Each row was made from one path, in order. Every step used is in the known rows, and no mark comes twice. Write each row's path.
Known rows:
A -> J -> T -> M -> C: [ 21.4 -13.2 -11.2 -46.1  -0.5 -35.0   9.7 -23.3  -6.3  12.7 -17.8  34.6
   4.3  21.2  39.8  19.6 -15.4 -10.6   8.4 -56.5  11.8   2.1 -19.0  -3.6]
Q -> J -> H -> M -> N: [ 14.4  13.8   3.0 -19.8   6.8   8.3  16.9 -15.6 -13.0  24.0   7.6   7.2
  -1.8 -28.6  30.1   3.7  -1.4 -58.5  -0.2 -23.5 -14.1 -20.6 -29.6  -0.8]
M -> A: [-16.9  39.7   3.5   9.4  -0.8 -28.0  14.8 -20.4 -26.7  20.0  23.3   5.8
   1.8  26.8  28.2   3.6 -18.3  -5.6 -14.1 -47.0  -1.2   7.0   4.6   9.5]
Q -> J: [ 12.8  14.5   2.8 -22.2  16.9  -9.0  21.9 -28.3 -13.0  11.9  -0.3  15.4
  -2.0 -23.6  23.3  -4.3 -25.6 -44.0  -2.1 -40.3  -0.6  -6.0 -26.4  11.7]
A -> J -> T -> M -> Q: [ 21.4 -17.8 -11.8 -29.9   0.8 -46.9   6.5 -17.9   0.4  13.0  -7.6  33.4
   4.2  19.4  37.3  30.8 -20.1 -11.2  14.7 -56.0   8.2   1.2 -17.5  -9.5]
T -> J: [  9.1  18.8  -8.3 -42.2  -8.9  -2.9  -6.4  -8.0 -11.9  12.0  -7.4   4.0
   0.2   2.4  46.4  20.5 -29.6 -34.7   1.1 -46.6   3.3   7.2  11.1   1.7]
H -> M -> A -> J -> T: [ 21.7  13.1  -3.9 -14.8   0.8 -32.0   6.0 -18.6 -22.6  42.9   5.8  15.0
   0.7  20.6  43.9  10.5  12.9 -11.2 -13.1 -33.4 -21.5  -7.0  -6.2 -11.3]
Q -> J -> H -> M: [ 17.7   9.9   0.9 -23.4   8.5  -2.7  18.4 -12.0 -19.5  24.8   0.7   6.2
  -3.1 -38.9  30.4  -1.3  -9.0 -58.8   3.1 -20.4 -12.2 -20.6 -39.8  -5.3]
M -> Q: [ -0.8  20.5   0.1  -1.8  22.9 -41.9   3.7 -10.5  20.9  21.2  18.5   6.7
   3.1  18.9  19.1  17.5 -29.3 -21.0   5.8 -40.0 -14.4  -5.4 -13.0   6.7]
T -> M -> C -> J -> H: [ 15.5   5.8   5.8 -36.9  -4.2   7.9  20.8 -17.1  -5.7  12.7  -5.0   6.8
   1.4  24.6  42.8   2.7 -50.2  -9.6   4.3 -25.1  12.3   0.1 -14.8  25.8]
M -> C -> J: [  1.3  32.3   2.0 -39.3   7.6  -2.0  14.4 -34.7   1.4  12.5 -11.6   9.7
  -0.2  30.9  33.7  -9.1 -13.6   0.4 -12.6 -45.4  -9.1  -1.2 -15.4  27.7]
M -> Q -> J -> T: [ 17.5  20.6   3.9   4.1  21.6 -27.9  16.1 -22.0  21.4  11.9  19.2  17.9
  -0.8 -12.2  11.3  12.3 -20.0 -30.7   8.4 -55.2 -14.5  -3.6 -34.6  14.7]
B -> J: [ -8.1 -12.1  -3.6 -32.3 -11.0 -38.6  11.1 -12.4  -4.6  14.1  -2.8  -5.6
  -5.7   3.4  35.9  -3.9  -1.8 -21.3 -11.7 -39.4  -2.9  -3.9  14.4 -31.5]
C -> J -> T -> M -> A: [ 18.6  10.4  -2.4   2.8  -9.2  -9.4  17.6 -29.9 -13.9   6.1   9.2  11.1
  -9.0  25.5  47.4  21.2 -12.4  24.1  -4.0 -51.0  -0.6  13.8 -10.5  20.2]
T -> M -> Q -> J -> H: [ 20.2   1.9   9.2  -8.4   6.1 -10.1  20.8  -4.4   8.2  14.6  18.4   9.2
   3.1  -1.5  26.9  16.5 -67.1 -35.7  20.7 -25.2  10.3  -5.9 -23.6  16.4]
H -> M: [ 29.6  -0.1  -3.2 -35.6  19.4 -19.6   2.0 -12.7 -11.7  46.8  -6.0   4.0
  -3.2   8.8  46.7   4.9   5.2 -25.6 -10.9 -11.5 -25.0 -12.9  -9.5  -5.6]
A -> J: [ -1.3  -6.4 -14.8 -40.0   4.4 -51.9  -1.3 -17.2 -12.9  17.3 -14.3  25.2
   5.7  21.6  37.9  20.2 -18.1 -21.4   4.8 -44.2   4.6  -7.7  -5.2 -18.5]
B -> J -> H -> M -> Q: [ -5.0 -11.6  -4.0 -23.8 -16.3 -37.2   6.4   7.3   0.0  28.0   4.4 -14.7
  -5.4 -10.1  38.4   1.8   9.4 -36.4  -2.4 -21.1 -19.0 -19.7  -1.3 -48.1]
T -> M -> B -> J: [ 15.8 -28.5   7.6 -64.6  -6.9 -11.9  18.5 -18.1  -2.0  17.8   0.2   4.8
   1.4  21.1  40.2  12.9 -31.5  -8.0  -0.1 -30.3  20.2   3.0   6.6  -1.2]
H -> M -> A -> J -> N: [ 10.0  16.2  -2.9 -15.6   2.5 -33.2  -1.6 -20.8 -21.4  48.8   4.0  13.8
   4.1  29.9  46.6  10.6  13.4 -20.2 -16.6 -31.1 -20.9 -12.6  -6.0 -16.6]
H -> M -> Q -> J -> N: [ 28.2  11.8   3.6 -13.8  23.5 -23.0   1.9 -17.9  12.9  46.5   7.8  10.7
   0.3   0.4  33.2   8.8   1.3 -42.1  -5.0 -24.9 -32.6 -20.4 -28.5  -3.0]
A -> J -> H -> M -> C: [  1.9  -3.1 -15.0 -47.3  -2.8 -38.5  -1.5  -5.0 -15.8  30.1 -17.8  17.8
   6.8  10.8  42.8  14.7  -1.1 -35.4   7.1 -26.6  -7.9 -23.0 -21.0 -28.8]
A -> J -> N: [-13.6  -7.2 -17.4 -39.5   6.7 -56.0 -13.0 -26.5  -7.0  24.3 -19.3  30.7
   6.0  34.0  44.5  25.9   3.6 -31.0  -1.8 -53.9   3.6 -11.4 -17.8 -28.4]
J -> T -> M -> C: [ 35.3  -2.9  -0.8 -36.6   9.5  -5.8  20.9 -26.3  -1.5  13.5  -7.8  23.1
  -3.7  11.1  37.1   6.7 -10.6  -6.1   1.0 -51.6   7.1  13.7 -27.1  24.9]

Write each row's path:
[ 37.2   6.1   7.2 -28.7  10.2   7.2  32.0 -33.0  -7.1   7.2  -3.8  25.5
  -3.8 -25.0  24.8  -4.6 -22.6 -33.5   1.8 -53.5   5.6   4.2 -41.0  27.2]
Q -> J -> T -> M -> C
[  7.3   2.7  -8.6 -29.7   6.3 -18.6   1.7   6.8 -20.8  39.3  -2.0  -4.5
  -3.2  -8.1  45.9  11.1   8.1 -42.5   1.3  -5.7 -19.5 -21.2 -25.2 -19.6]
J -> H -> M
[  6.6   8.8  -6.1 -16.0   8.8 -25.5  -0.6   9.2  -5.6  39.3   8.1  -4.4
  -0.5  -6.0  38.2  16.4   1.1 -43.4   6.6  -7.9 -25.4 -23.9 -28.7 -18.7]
J -> H -> M -> Q
[ 15.0   7.0  -9.7  -8.6   1.4 -17.5   9.7 -32.4  -8.4   7.4  -1.6  11.5
 -10.6  17.1  46.4  19.3   7.8  17.6  -7.3 -52.8 -11.6   8.4 -16.3  12.7]
C -> J -> T
[ -4.1 -16.3  -5.3 -32.7 -18.9 -31.7   7.7   4.3 -10.6  27.8  -2.8 -14.6
  -7.1 -12.0  43.9  -1.4  14.9 -36.2  -6.3 -19.2 -14.5 -18.5   1.0 -48.9]
B -> J -> H -> M
[  3.1  14.2  -0.1 -19.6   7.1  -6.1  20.2 -13.1 -19.7  11.8   2.4   8.6
  -2.7 -37.3  24.8  -0.8 -19.6 -56.6   5.3 -31.4  -1.2 -15.2 -39.2  -0.3]
Q -> J -> H
[ 37.8  -1.5   4.0 -20.4  10.8   0.6  29.9 -29.5 -10.2   7.9   0.5  24.1
  -5.4 -28.9  26.8   2.8 -22.3 -33.6   4.6 -49.6   6.9   4.7 -38.2  20.4]
Q -> J -> T -> M
[  8.5  23.9   5.9   2.1  21.9 -28.6  14.2 -17.9  19.8  14.8  20.4  12.5
   2.2  -7.4  10.3   9.2 -36.4 -37.2   8.2 -45.4 -12.8  -9.1 -26.3  12.4]
M -> Q -> J
[-11.9 -17.5  -0.2 -73.5  -9.1 -27.3   9.0 -17.1  -1.9  19.0  -1.7  -2.4
  -0.1   8.8  32.5  10.2  22.0 -14.0  -9.7 -38.6   0.3  -9.4   0.6 -28.2]
M -> B -> J -> H
[ 19.5 -17.2   0.2 -68.6   6.7 -23.1  -1.1 -25.3   0.1  49.6  -8.4   2.9
  -2.0  18.2  47.4   7.3  38.4 -19.8 -21.3 -25.2 -22.7 -14.9  -5.2 -26.7]
H -> M -> B -> J -> N
[ 24.5  -1.7  -5.5 -10.2  -3.7  -8.8  14.9 -29.7  -8.5   6.0  -0.5  11.9
  -9.9  19.4  50.1  22.2 -11.0  19.3  -1.3 -46.0  -1.0  11.6 -14.6  18.7]
C -> J -> T -> M
[ -1.7  17.8  -3.7 -10.6  -2.9 -18.4   5.4   3.8 -28.2  39.5  11.2  -4.8
  -1.3  -1.9  41.8   9.5   6.6 -35.1  -3.2 -11.1 -18.4 -17.9 -19.9 -16.7]
J -> H -> M -> A
[ 28.7   9.5  -0.1 -18.1  22.8 -29.1   0.6  -7.7  10.4  47.3   9.4   3.7
   0.6  12.9  36.1  12.2  -4.0 -26.1  -3.3 -16.7 -33.3 -15.6 -13.3  -3.2]
H -> M -> Q
[ 30.2  -7.5  -0.1 -67.0  19.2 -15.3   2.5 -22.2  -5.0  49.3  -5.5   6.4
   0.2  16.8  43.8  10.7  21.7 -15.3 -15.2 -17.9 -22.7 -12.6  -9.0  -4.9]
H -> M -> B
[ 37.0  -4.5   5.8 -35.6  10.2   2.5  29.6 -35.0  -7.5   9.3   0.5  25.5
  -4.3 -24.2  26.2   5.5 -13.9 -28.6   1.9 -53.0   8.7   5.2 -37.7  21.1]
Q -> J -> T -> M -> B
[  4.4  14.4  -6.5  -3.8  -3.8 -16.6   1.7  -9.0  -6.3  24.0   7.7  -5.7
  -5.9  11.6  47.2  21.0  -3.0  -5.9  -0.1 -18.6 -23.9 -15.4 -18.4  -5.7]
C -> J -> H -> M -> Q
[  6.3 -19.5  -6.7 -29.2 -11.6 -37.9  14.6 -16.8  -2.5  11.1  -4.6   2.2
 -10.0  -3.9  36.7   0.3  20.8 -12.1  -9.9 -54.6  -5.5   4.4   1.3 -30.1]
B -> J -> T
[ 20.0   6.3   7.3 -38.5  -0.2   7.8  21.1 -23.5  -2.6  12.9  -6.7   9.9
   1.2  31.0  42.8   1.5 -54.2  -3.3   1.7 -30.1  13.0   4.5  -9.2  32.3]
T -> M -> C -> J
[ -3.5  -9.7  -2.4 -40.9 -18.3 -25.0  10.0   0.4  -7.7  27.6  -6.0 -12.4
  -4.9  -9.2  40.8  -8.8  15.3 -35.9  -8.3 -22.8 -15.8 -18.4  -1.8 -41.5]
B -> J -> H -> M -> C
[ 35.4 -13.0  -4.2 -25.7   8.0 -14.7  18.2 -21.2  -8.0  14.3  -2.6  20.3
  -6.0   6.1  41.5  18.3 -10.5  -6.6   4.1 -47.4   8.7  15.1 -22.8  15.3]
J -> T -> M
[ 17.5   6.7   2.7 -37.9   8.4  -0.3  18.1 -16.2 -17.3  27.1   0.8   7.9
  -1.8 -34.3  29.2   1.0  -1.3 -53.6   0.8 -22.6 -11.0 -20.8 -39.9  -4.1]
Q -> J -> H -> M -> B
[  5.5   4.4   4.5 -11.0 -11.1 -22.5  17.8 -13.2 -22.7  15.9  12.2  16.8
   6.7  32.2  39.8  16.9 -58.8  -8.0   5.1 -35.6  21.9   6.6   4.4   8.8]
T -> M -> A -> J
[ 12.9  21.7  -7.5 -50.2 -15.8   9.8  -7.3   3.9 -14.7  25.0 -10.5  -2.9
   1.5  -9.1  50.7  14.6 -12.3 -49.4   3.3 -29.0  -9.4  -6.8  -4.3  -8.2]
T -> J -> H -> M -> C
[ 17.0  23.3   2.2 -10.0   7.2 -19.5   8.2 -16.3 -22.9  46.8  13.1   2.6
   0.0  18.4  41.3   2.4   3.6 -15.5 -17.6 -21.4 -24.0  -7.3  -1.1  -1.3]
H -> M -> A
[ -9.4  26.1  -5.5   3.2  -9.7 -44.5  11.7 -24.1 -25.6  14.8  14.7  24.2
   4.3  28.5  29.6  15.6  -4.0   0.5  -7.2 -64.5   1.6   7.3  -3.7  -4.8]
M -> A -> J -> T
[ -8.6  13.5  -9.6  -8.0  -6.5 -16.1   5.9 -12.8 -17.9  11.0   1.7  -3.5
  -7.0  10.7  47.1  18.9  -7.7  -3.4  -0.7 -28.2  -9.1  -8.0 -15.4  -2.0]
C -> J -> H
[  2.5 -10.5 -16.9 -40.7  -3.2 -45.7  -4.0  -0.2 -19.5  30.4 -13.6  16.1
   5.2   7.2  45.2  22.8  -2.8 -36.4   9.2 -23.6  -7.2 -23.1 -17.3 -34.3]
A -> J -> H -> M
[ 25.0  -5.3  -3.5 -25.7  -3.7  -7.0  15.4 -33.7  -5.0   7.3  -0.2  13.3
  -7.9  24.0  48.8  24.9  -2.7  24.5  -3.9 -49.0  -0.3  11.5 -14.0  18.6]
C -> J -> T -> M -> B
[ 30.0  14.9   1.6 -51.2  20.7  -5.8   7.2 -22.4  -3.4  46.1 -13.1   7.7
   0.7  16.4  41.3 -10.4   6.0 -25.1 -14.6 -18.4 -27.1 -14.0 -16.7   7.9]
H -> M -> C
[ 14.2  16.1  -2.4 -15.7   1.8 -31.5   4.0 -16.4 -23.5  44.9   6.8  11.8
   3.3  24.0  43.2   8.0   2.5 -15.6 -12.5 -25.6 -20.4 -10.3   0.0 -12.3]
H -> M -> A -> J
[ -4.6 -17.8   0.9 -75.6  -3.5 -28.7  10.2 -27.8   2.8  19.3  -3.3   2.0
  -0.2  18.3  31.1   7.9  17.2  -5.7 -15.0 -45.8   0.8  -2.7   7.7 -20.0]
M -> B -> J
[ 12.1 -12.5 -18.1 -36.9   4.4 -50.8   2.8 -22.5  -9.9  14.2 -15.8  33.3
   2.0  14.8  38.5  24.5   3.8 -12.1   4.6 -58.5   2.1  -0.1 -17.2 -16.0]
A -> J -> T
[ 13.3  14.7 -10.5 -42.6 -16.6   4.4  -9.6   6.6 -18.9  25.7  -7.0  -4.7
  -0.4 -12.6  54.5  22.8 -13.5 -50.1   6.3 -26.1  -7.7  -6.8  -1.1 -15.1]
T -> J -> H -> M
[ 33.4  -6.2  -1.5 -12.4  10.6 -22.6  17.0 -16.8   8.3  14.7   7.4  20.0
  -4.2   8.8  33.6  22.6 -17.9  -6.4   9.2 -50.5   2.5  12.7 -26.0  17.7]
J -> T -> M -> Q
[  6.1  26.7  -7.6 -29.5 -22.6   2.9  -7.1   6.6 -23.9  25.4   2.4  -5.3
   0.9  -7.9  51.6  21.7 -14.6 -44.6   3.1 -30.5  -7.9  -4.0   2.4 -12.7]
T -> J -> H -> M -> A
[-12.1  -6.5 -17.4 -36.8  -4.3 -48.7  -1.8  -3.7 -20.0  17.8 -12.4  17.7
   5.4   9.2  39.5  24.3 -12.8 -33.3  12.0 -35.1   3.1 -17.1 -17.0 -30.8]
A -> J -> H
[-19.8 -12.4  -5.2 -30.9  -7.8 -42.6  -1.7 -21.9   0.6  21.4  -7.6  -0.4
  -5.2  14.2  42.3   1.2  20.3 -30.4 -16.7 -49.5  -4.7  -6.7   1.1 -41.5]
B -> J -> N
[ 20.6   3.3   8.2 -46.7   7.7   2.7  21.3 -18.1  -2.8  17.2  -7.5  11.8
   4.3  25.2  37.5  -2.1 -54.5 -18.5   2.4 -28.5  15.5   3.6 -11.3  30.1]
T -> M -> C
[  4.8  10.4  -8.9 -12.3  -5.1 -12.6   3.4 -10.9 -17.7  23.8   1.5  -5.4
  -7.1   9.3  52.3  17.8   1.4  -5.9  -3.8 -16.9 -20.1 -14.5 -15.9  -6.6]
C -> J -> H -> M
[ 23.5  18.3  -0.4 -42.5  13.9  -4.0   1.9 -31.9  -0.2  45.1 -15.5   7.9
  -1.6  28.7  48.9  -4.4  17.6 -15.6 -20.3 -25.4 -30.9 -14.7 -20.6   7.5]
H -> M -> C -> J -> N
